Each row comes from the steps of one walk. Every step used is in the known rows, and no mark comes twice. Write the walk behind each row, first mark first.
Known rows:
duve/pubila: [-17   3  -6   6  -6  16  10  18  11  19  16  25   3  21   9  -2   3  21
 -13  -6   4  -5  11 -18 -19  21   4  -8  12   4   6  10  -9  -5  20   2
  16 -19  -2   9  -7   6   4  -1  -2   8  37   5  -9  -6 -14  18  -1  12
  -8  -2 -24   3  17  -1  34   1  13]
genege/bozan/ninu/pubila/vuvodak/duve/gemo: [-10 -16  -4  12  15   9   2   3   7   5   6  27   7  13  25 -12  -3   9
 -22 -19   6   0   3 -25   1  17  -2 -11  -3  18 -15  15   0   2  25   7
   9 -16  -7 -27  -7  -7  11   1   9   9  16  -8 -13   4   9   9 -11  -9
   9  -1 -22  37  10  -4   6  12  29]
genege/bozan/duve: [ -8 -11  -5  32   6  13  -6  15  12  12  13  27  16   6  13  -6   0   9
 -16  -5  -4  -2  -9 -13  -9   8  10 -17  19  13   4   1 -20  10  28  24
  -5  -4  -6  -9  -9  -8 -12  -5   1   9  21 -11  -6   0 -15  13   7 -11
   4   7  -8  22   4   4  16  -7  18]
ninu/bozan/duve/gemo/genege: [  2  -9  -3  29 -12  -4  22   5   8   9  14  15   2  -2   5   1  11  -7
 -17 -17  13   5  14 -29 -12   1   7 -11  18   2 -13  -2  -8   9  29  -3
  17 -32  -1   1 -15  20  -7  -5   4  15  31  -6  -4  -6 -14   6   2  -6
   4   9 -14  21  21  -1  11   8  13]
pubila/gemo/genege: [ -8 -25   1  17  -5  -2  15  13   1  13  22   5  10   7   2   4  -5   2
  -5   3  14  18  10  -3 -22   8   1 -13   2   4  -3  13 -12  -1   4  13
  31 -26  -6  -5 -20  11  -2   3  -1   9  32 -17  -8 -11 -13  13   6 -10
   9  -1  -7  -1  23   3   7  22   9]
gemo/vuvodak/duve/pubila/ninu: [-15  -6 -10  16  -1   9   3  -2   8  15  17  27 -10  22  10  -2  -7   8
  -4   2  12   1   7 -23 -13  23   7   0  -2  10  -4  15 -18 -12  22   6
  22 -28  -6 -12 -14  21  19  13   6  15  33  -7 -26   5 -12  11 -19   0
   3  -9 -14  11  16   3  17  19  24]
bozan/ninu/pubila: [ -6 -15  17  14   8  10   4  11  14   0  10  29  10   8  26 -10   7  -1
 -29  -8  -3   3   3  -7 -10   4   4 -11  13  12 -10  14   3  22   8   7
   5  -6   2  -7  -7 -11  -5  -4  -2  -6  28   5  -4  -3   8  18  15   6
  11  13 -29  14  14  -6  16   7   8]
ninu/pubila/gemo/genege/bozan/duve: [  9 -25  -4  32   3   3   9   4   6   0  14   9  22   0  15  -5  -8  -4
 -13 -11  -7  18  11 -14 -12   0   9 -16   5  16  -1  13 -22   6  14  22
   4  -4  -5 -10 -16   7  -8 -14   1  -2  18 -23  -8   1  -4  26   6 -13
  17   9  -1  25   9   2   2  19   8]
vuvodak/duve/gemo/genege/bozan: [-14 -16 -11  18   1   7   0  10   2  18   8  16  18  13  -4   7  -2  11
 -15  -9  12  -3   7 -26  -7  12  11 -18  -1  16  -3  20 -18 -11  29  17
  17 -33  -8 -12 -12  14   2  -1  -1  13  28 -19  -4   2  -9   1 -19   1
   2   5 -10  17  26  -2  19   6  21]
genege/bozan/duve/gemo/vuvodak/pubila: [-14 -12 -15  19   9  15 -12   3   9   0   7  31  20   7  11 -13  11   3
 -18  -7  17  -9 -10 -42   3   9  16 -15   9  11 -15   5  -8 -14  35   9
  11 -24 -11 -14 -16  22   0  -7   2   8  32  -5   4   9 -10  12 -19  -2
   2  20 -16  39   5  -2  11   6  31]
reneb/vuvodak/ninu/pubila/gemo: [  3 -16  16  12   6  16  -7  18   1   3  15  18  15   9  22 -10  -2   0
 -17 -11  -8   9  14  -4 -16  15  -3   4   0  16 -16  16  -6  -3   0  -5
  21  -6  -9 -15 -22  -3   5  16   3  -1  22  -6  -5   5   0  24   5  -1
  28   5 -24  13  11 -12  11   3  13]
genege/bozan: [-15 -17  -2  19   5  10  -7  30   8  19  13  25  26  12   7  -7   1  16
 -20   0  -3  -8  -3  -2 -12  10   8 -18   8  18  -1  18 -18  -4  14  25
   3 -16  -6  -6 -16  -7  -7  -3  -1   9  29 -12  -2  -3 -11   6   1   4
   9   1 -10   7  11   2  22 -13  12]
reneb/bozan/ninu/pubila/gemo/vuvodak: [  2 -31   7  26   6   7   3  11   1   1  22  11   7   5  35 -26   3  -5
 -31   0   6  10  15 -12 -14  13  -2  -8  -5  11 -23  21  -1  -3  -3   3
  19 -21  -8 -12 -20   3   1  10  16   8  31 -10 -14  -2   5  18  -4 -17
  22   6 -17  18  20  -6   0  17  21]
duve/pubila/vuvodak/ninu: [-14  12 -10   1  -2  16  -9  18   8  12  13  30   0  22   5 -12   0   7
  -1   0   7   2  -3  -6 -30  22   3   1   9   7  -3  19  -5  -9  14   5
  19  -9  -2  -9 -15  10   9  18   5   8  32  -4 -18   2 -21  -1  -9   5
   5  -6 -29   1  11   2  17   5  18]
reneb/ninu/pubila/gemo/genege/bozan/duve: [  8 -26 -11  35   8   8  -1  -5   7   5  15   6  14   1  13  -2  -9  -2
 -13 -10  -8  20  16 -11 -21   6   9 -15   2  25   4  11 -21   3  11  23
   9  -8 -12 -17 -19   9  -7  -5   9  -6  21 -17 -13   4  -3  26  -8 -14
  21  11  -5  20  16  -3   5  16   7]
gemo/genege/bozan/ninu/pubila/vuvodak: [ -9 -16  -8  17   9  -2   5   7   8   0   6   8  20  13  14 -15  -8  -2
 -12  -8  -5  17   3   9 -19  11   1 -13   1  20 -11  34  -6   3   2  27
   5 -11   2 -15 -12  -3  -3  -1  11   1  25 -11 -14  -4   2   3  -3  -7
  16   7 -20  15   9   8  -6  19   2]
genege/bozan/ninu/pubila: [ -5 -17   8  17  16  11  -1  18  12   0   5  24  24  11  25 -13  -2   5
 -31 -10 -13   0   3  -6  -9   4   9 -18   7  25  -8  23  -5  10  10  16
  -6  -2   0 -10 -12 -13  -8  -8  -2 -10  25  -6   0   4  11  15   2   4
  14  12 -23  16   8  -8  12   2   6]
gemo/genege/bozan/duve/pubila: [ -7   2 -25  27  -4  18  11   4   8  13   9  13  13  15   3  -1  -2  14
  -9 -14   2   2  11 -25 -20  15   9 -15  14  10  16   9 -24  -7  34  19
   5 -16   1   2 -12  18  -2  -9   4   4  30 -11  -7   2 -20  17  -9   0
  -6   8 -16  14  16   4  19   9   7]
reneb/ninu/bozan: [ -8 -18   9  26   4   5  -1  18   6  18  22  28  -5   3  15  -5   7  -1
 -28  -3  -1   3  12  -6 -23  -1   2 -12  13  15 -14   8   0   4   8   1
   9 -28 -14  -4 -20  -2  -4  15   6   8  39   4 -15  -3  -4   9  -6   7
  24   5 -23  10  16  -4  29 -18   1]
pubila/ninu/bozan/genege: [  3 -20   6  28   3   2   1  10  12   4  19  22  -2   3  22   1   3   1
 -24  -9  10   9  13   2  -8   6  -3  -2  12  -1 -14  15   0   9   9   6
   0 -14  -9  -6 -29   2   0  -7   7   8  18  -8  -8   0   3  11  15  -3
  25  -3 -20   6   2  -3  14  -5   0]
ninu/pubila/vuvodak/duve/gemo: [-16 -14   2   2   5   3   9   8   8  10   9  29  -6   7  21 -10   4   3
 -10 -15  11   5   5 -29  -1  16  -2  -5  -1   8 -22   8  -5   8  20   1
  21 -23  -2 -22  -3   0  12  -1   2  17  22   4 -13   0   3  14  -3  -4
   2  -6 -19  37  15  -1  10  11  35]
pubila/ninu: [ -9 -10  10  19  -4   7  -3  14  11  12  19  30   3  18  10   3   2   5
  -9   2   5   0   5   6 -18  16   7  -8   9  13   0  11  -9   2  -1  14
  13 -22  -3 -15 -13   0   5   7   5  11  36  -7 -17  -7  -7   6   2   4
   8 -10 -14  -6   2   3   9   0  17]
gemo/vuvodak/ninu: [-17  -4   5  15  -1   6 -16  17   4   6  11  30  11  11   8 -18   9  -5
 -13  12  12  -5 -12 -13 -18   9  13  -7  10   9 -15  15  -6   1  20   6
  22 -17  -8  -7 -22  19  -5  20   4  13  38  -5 -13   1 -20 -11  -4   5
  15   4 -16   2  22  -3  16   5  19]
duve/gemo/vuvodak: [-23 -13  -6  12  -9   4   8  16   4   9  12  26  14   5  15 -16  16   2
 -15  -1  14  -8   9 -29 -10  15   2 -10   8   8 -23   8  -3  -4  22   1
  30 -39  -4  -3 -15  17   0   3  12  21  43  -5  -2 -10 -18  -5  -4  -4
   1   1 -17  20  28   0  13   6  28]
reneb/bozan/duve: [ -4 -11   4  39   3  23  -5  13   7  19  21  32  -9   9  17  -5  14   6
 -24  -8  12  -2   1 -18 -16  19   6 -15  24   5   5   2  -9  14  20  11
   2 -14  -5 -12  -5  -2  -5   1   4  18  21  -1 -12   0 -12  19   7 -13
   1   2 -21  17  13  -3  18 -16  23]
genege/bozan/duve/pubila/gemo/vuvodak: [ -9 -17 -24  24   0  10   9   6   6  10  20  14  17   7  23 -22  -7  11
  -9   1  -1   7  14 -30 -19  11   0  -8   1  11 -11  10 -21 -18  29  10
  18 -18 -11   2 -24  15   3   2  15  12  27 -20 -12  -2 -20  20 -13 -20
  10  -3  -6  25  10   5  10  22  20]

Which walk is each row?
[ -3 -22  -5  21  15  15 -10   3   7   4  12  12  21  13   4   1  -6   0
 -22   0  13  13  -6  -4  -7   6  13 -19   0   8   0  25  -2 -12  15  22
   7 -13 -12 -16 -22   4   2   2  -2  -8  24 -21  -3   8   0  10 -11  -1
  15  16 -17   6   8  -3   5  20   9]	vuvodak/pubila/gemo/genege/bozan/ninu
[-17   2   3  10   3   7 -13  23   6   9  14  32   4  14   7 -12   1  -1
  -5   3   7   4 -14   5 -24  14   3  -7  11   8  -9  16   0   3  10  12
  18  -9  -5 -19 -15   3  -1  21   4  14  29  -4 -17  -1 -19  -7   2  -1
  12  -5 -22  -1   9   5   9   0  19]	pubila/vuvodak/ninu
[  0   5  -3  31  -7   8   7   4   1   3  12  15   7   7   3   3  14 -10
 -19 -25  11  -1  12 -24 -13  14   5  -5  24   2 -13   5  -2   5  28  -7
  19 -30  -7  -4 -21  25  -2  17  12  13  24  -2  -5   3 -18   0  -9  -4
  14  14 -23  22  30 -10  12  -4  10]	reneb/vuvodak/ninu/bozan/duve/gemo/genege
[ -4  -5 -15  22   5  16  -9  10   6   0  11  18  17   9  18 -22  -4   2
  -9   4   0   3  -1 -30 -20   5   6   0   6  13 -10  13 -21 -17  27   7
  13  -8 -13  -6 -28  21   5  14  11   9  25 -23 -15   9 -22   7 -18 -12
  16   2  -9  16  12  -3  11  21  17]	genege/bozan/duve/pubila/gemo/vuvodak/ninu
[-14 -18  -2   5   7   8  -2  -1   5  14   8  31 -14  11  19  -5   4   4
 -11 -18   9   8  14 -27 -11  23  -2  -8   0  16 -16   8  -3   2  19  -1
  26 -26 -14 -28  -4   4  12  10  10  11  28   7 -19   2   3  13 -14  -3
   6  -3 -22  34  20  -7  13   8  32]	reneb/ninu/pubila/vuvodak/duve/gemo
[ -8 -12 -10  24   3  10   2   6   7   4   7  13  23  17   4   1   7   9
 -29  -8   9  -5   4 -17 -12  12  10 -21   8  14  -3  20  -2  -1  20  17
   9 -23  -9  -6 -21   2   0   0   7   3  28 -19   1  -2  -6  -9 -15  -2
   5   9 -19   7  23  -6   8  10  12]	duve/gemo/genege/bozan/ninu
[  6 -14  -6  17   4   6   3   5   9   0  15  14   3   1  28 -17   1  -4
 -23  -3  14  13  15 -23 -13   1  -6   6   5  -2 -25  19  -1 -10  21  -8
  15 -13 -18   4 -39  25   5   2  11   6  22 -15  -9   4  -9   9  -3  -6
  28   4 -22  12  12 -10  19  14   2]	duve/pubila/gemo/vuvodak/ninu/bozan/genege
[ -4   1  -6  25  -5  13  21  15  12  14  14  28  -6   4  16  -9   5   9
 -19 -13  -2  -2  13 -30 -16   6   2   0  24   0  -4  -4 -12   3  30  -2
   2 -15   2   9  -9  10   0  -4  -1   5  29   3 -11  -1 -13  28   6   1
   2   4 -24  22   5   0  30  -1   3]	ninu/bozan/duve/pubila
[-26 -19   3  17   4   4  -3   4   2  18  13  31  -3   4   8  -9   3  -4
 -11   5  19   5 -13 -21  -2  11   9  -8   4   4 -16  13 -13   4  32  14
  25 -32  -7 -11  -9  16   1   9  -1  23  27   1 -16   0 -15   0   0  -9
   7   5 -11  26  27   2  15  14  25]	gemo/vuvodak/duve
[ -8 -15  -2   6   6  15   9  10   6  24  20  24  -6  15  17  -2 -10  17
 -11  -3  10   8  14 -28 -13  14  -1   0  -4   1  -2   8 -15  -9  24   0
  24 -18 -11  -4 -12   4  16   5  -4   8  24  -5 -18  -3  -6  31  -5  -4
  -1 -11 -17  19  16  -3  24  23  23]	vuvodak/duve/pubila/gemo
[-14 -16  -1  14   3   4  -5  12   8  11  15  23   3   9  21 -15   1   0
 -11  -8  -3  17  11   7 -28  18  -2 -10   3  21  -9  16  -6   6  -4  14
  16 -15  -5 -20  -6  -5  -1   8  12   7  34   7 -20  -4  -2  14  -4  -1
  16   0 -24  14  13   4   4   1  13]	reneb/ninu/pubila/vuvodak
[ -2  12 -10  22   3  25 -13  10   6  11  15  29 -15  22  15 -13   3   9
 -10  -6  10   1  -1 -15 -29  27   1  -2  17   4   5  14  -8  -6  19   5
   8  -5  -4 -17 -13  11  11  22  14  13  23  -1 -23   9 -18   7 -12  -6
   2   1 -26   8  11  -2  16  -4  23]	reneb/bozan/duve/pubila/vuvodak/ninu
[ -3   2   0  18  -1   3   7  12   8   2  12  33  -3   3  19 -17  12  -5
 -14 -17   6  -2   1 -28 -12   5  -4   1  21   2 -25  -4   2   9  27  -7
   7 -17  -7 -11 -15   7  -1  14  11  16  21  -5 -14   1 -13   3   3 -10
  12  -2 -18  27   4  -4  11  -4  21]	pubila/vuvodak/ninu/bozan/duve/gemo
[ -5 -27 -11  24   2   1   0  16   0  16  18   4  28   9   2   0 -10   5
 -11   3   3  14  10  -2 -17   7   5 -19  -3  17  -2  23 -20 -15   5  28
  14 -23  -7  -7 -21   7  -7   1   1   8  27 -26  -8  -2 -10   8  -4  -7
  16   1  -3   3  14   3   5  11   5]	pubila/gemo/genege/bozan
[-15   0 -17  20   1   4  20  10   9  13  16  25  -9   9  22 -18   1  10
  -4 -15  -2  10   7 -14 -20  12  -8  -1  19   0  -9   4  -8  -4  22   6
   4 -15   4   1  -6   7   1   4   9  18  25   3 -22  -3 -16  20   2 -11
   0  -6 -21  28  -2   8  15   3  11]	ninu/bozan/duve/pubila/vuvodak
[  2 -25  10  19   2   1  15   3   7   1  16   5  11   8  15  -3  -6 -10
 -17  -5   3  22  14  -4 -17   3   4 -10  -2   6 -11  19  -3   7   0  10
  22 -15  -6  -4 -18   6  -3  -4   0  -6  29 -13  -8  -7   6  18   7  -6
  19   6 -16   4  20  -3  -3  35   4]	bozan/ninu/pubila/gemo/genege
[ -8 -32   4  20   1   3   1   8   3   4  21  12  11   3  28 -21  -1  -8
 -15   5  -1  18  21 -14 -22   6  -2  -9  -6  20 -24  15  -8  -5   0   4
  29 -25 -14 -11 -23  13   0   9  14   3  38  -4 -15  -6  -2  20  -6  -9
  24   2 -12  19  22  -3   7  17  14]	reneb/ninu/pubila/gemo/vuvodak
[  0 -19   1  18  12   9   6   0  11   1   1  16  17   9  15  -5  -3   1
 -29 -15   5   1   6 -26  -1   7  14 -16   0  21  -9  22  -8   7  24   8
   5 -12  -5 -14 -13   4   5  -8   0  -4  20 -11  -4   4  13  11 -11   1
  13  17 -20  27  24 -12   8  18  14]	vuvodak/duve/gemo/genege/bozan/ninu/pubila
[ -6   1  15  12   5  19 -12  20   2   2   9  27  13  13  15  -9   5   1
 -25 -14  -5   0   5  -1 -14  19   8  -3  12  18  -7  19  -6   7   6  -2
  13  -7  -2 -15 -12   0  -1  10   0  -2  28  10  -1   8  -1  13   3  13
  25  17 -32  13  21 -11  17 -12   8]	reneb/vuvodak/ninu/pubila
[-10 -22   9   7   8  13  -7  14   7   8  22  26   7   9  11   0  -2   5
 -12   1  17   5  -2 -16  -6   6   5  -8   2   1 -10   8  -4  -9   7   6
  21 -14  -9 -14 -14   1   5  -3 -12   0  30  -3  -3   2   0  28   2   4
  11   5 -19  15   0  -2  14  12  21]	vuvodak/pubila/gemo
[ -3  -4   7  17   1   5  -2   7  10  -9   7  29  14   2  23 -22  12 -13
 -20  -8  -1   0   1 -36  -6   1  14  -5  11  13 -24   3  -9  13  23  -7
  15 -11  -4 -12 -13  20  -6   2   5   5  30  -3  -4   4  -6   9   0   0
  14  15 -17  25  19  -9   9  15  23]	bozan/duve/gemo/vuvodak/ninu/pubila
[ -8  -8  13  12  -2   6  -7  16   6  -3   7  26  15   4  16 -23   5 -13
 -20   3  -3   2  -1 -16 -12   1  15  -7   5  18 -19  19  -9   8  12   3
  20  -9   0  -8 -17  16  -8  10  -1   0  35  -1  -5   3  -3   4  -2  11
  22  13 -21  10  22  -5  15  11  12]	gemo/vuvodak/ninu/pubila
[-10 -21 -11  19   8  16  -9  13  -6  10  16   5  28  16   1   4  -8  10
 -12 -11   8   7   7   1 -10  18   6 -13  -3  15  -1  30 -14 -29   8  21
  16 -24 -11 -16 -23  12   2   3   2   6  29 -16   1   9  -8  14 -20  -3
  21  16 -14  16  13  -1   9   4   9]	reneb/vuvodak/pubila/gemo/genege/bozan
[  4 -12  -5  21   2   6  11   9  15   5  16  21  -2  11  22   2   5   7
 -24 -13   9   8  19  -8 -11  12  -3   2  11   0  -7  19  -3  -1  15   2
  -1 -16  -9   1 -30   9   8 -10   9   6  24  -8  -7   2  -2  15   6   1
  17  -4 -26   7   1  -5  24  -2  -2]	duve/pubila/ninu/bozan/genege
[-16 -15  -9  11  -8   6  11  14   3  13  23  13  13  11  20 -22  -3  10
  -8   3   6   6  18 -23 -21  14  -5   0   0   6 -17  12 -12 -17  13   3
  32 -29  -9   6 -19  17   7   6  12  16  37  -8 -13  -8 -17  14  -8 -11
   7  -7 -12  14  17   0  15  24  20]	duve/pubila/gemo/vuvodak
[-17 -12   2   6   2   0   6  20   7   8  15  23   9   9  20 -21   2   2
  -8 -10  -6  12   5   4 -15  12  -3  -7   4  13 -16  14  -7   6   0  15
  12 -11   3 -16  -3  -4  -4   0   4   7  30   3 -15  -8   0  16  13  -2
  10  -6 -17  19   4  12   5   5  12]	ninu/pubila/vuvodak
[-11  -9  -4  13 -13   4  12  12   5  16  14  14  12  11  -1   8  14   3
 -12  -9  20   1  15 -21 -16  13   9 -15  13   4  -5   8  -6   1  15   5
  29 -38  -4   1 -12  20  -2  -3   3  16  41  -8   2 -10 -16  -5  -5   3
  -3   0 -18   2  34  -3  16  11  19]	duve/gemo/genege
[-11 -12   7   6   8   3   6  11  10   1  12  25   4  11  25 -19   0  -3
 -11 -10  -4  13   0   3 -17  12  -2  -9   5  11 -15  19   6  17   3  14
   9  -6   1 -15  -7 -13  -3   4   5   1  24   2 -17  -5   4  12  11  -7
  15   1 -26  17   5   6   0  13  12]	bozan/ninu/pubila/vuvodak
[  0 -19   3  22   8   8   5  12  11   0   6  13  29   9  13  -9  -1  -1
 -30  -7  -6   8   5  -4 -12   5  12 -19   3  22  -4  28  -7   9   6  21
   0  -7   0  -7 -16   0  -8  -8  -1 -10  28 -10  -2   3   8   9  -3   7
  19  19 -22   9  17  -2   7  11   1]	gemo/genege/bozan/ninu/pubila
[  1  -5  -1  22  -6   7  16  22   7  15  20  23  -3  15  16  -4  -3   9
 -18  -8  -3  -4  21 -10 -17   7   2   2   8   9 -11  15  -9 -10   3  -1
   5 -25   2   0 -22   7   9   5   3   6  37  -3 -18  -2  -2  18  -8  10
  14  -8 -20   5   2   0  22  -4  -1]	duve/pubila/ninu/bozan
[  5 -28   9  17  14   8   5  13   8   1  16  12  23   6  30 -16  -8   6
 -25  -6 -13  11  14  -9 -12   2  -2  -9  -5  22 -13  18  -5   2   0  11
   4  -2  -9 -11 -20 -16   2  -3   1  -8  20 -19  -6  -1   9  27   4  -7
  24   4 -11  16   1  -7   4  15   9]	genege/bozan/ninu/pubila/gemo
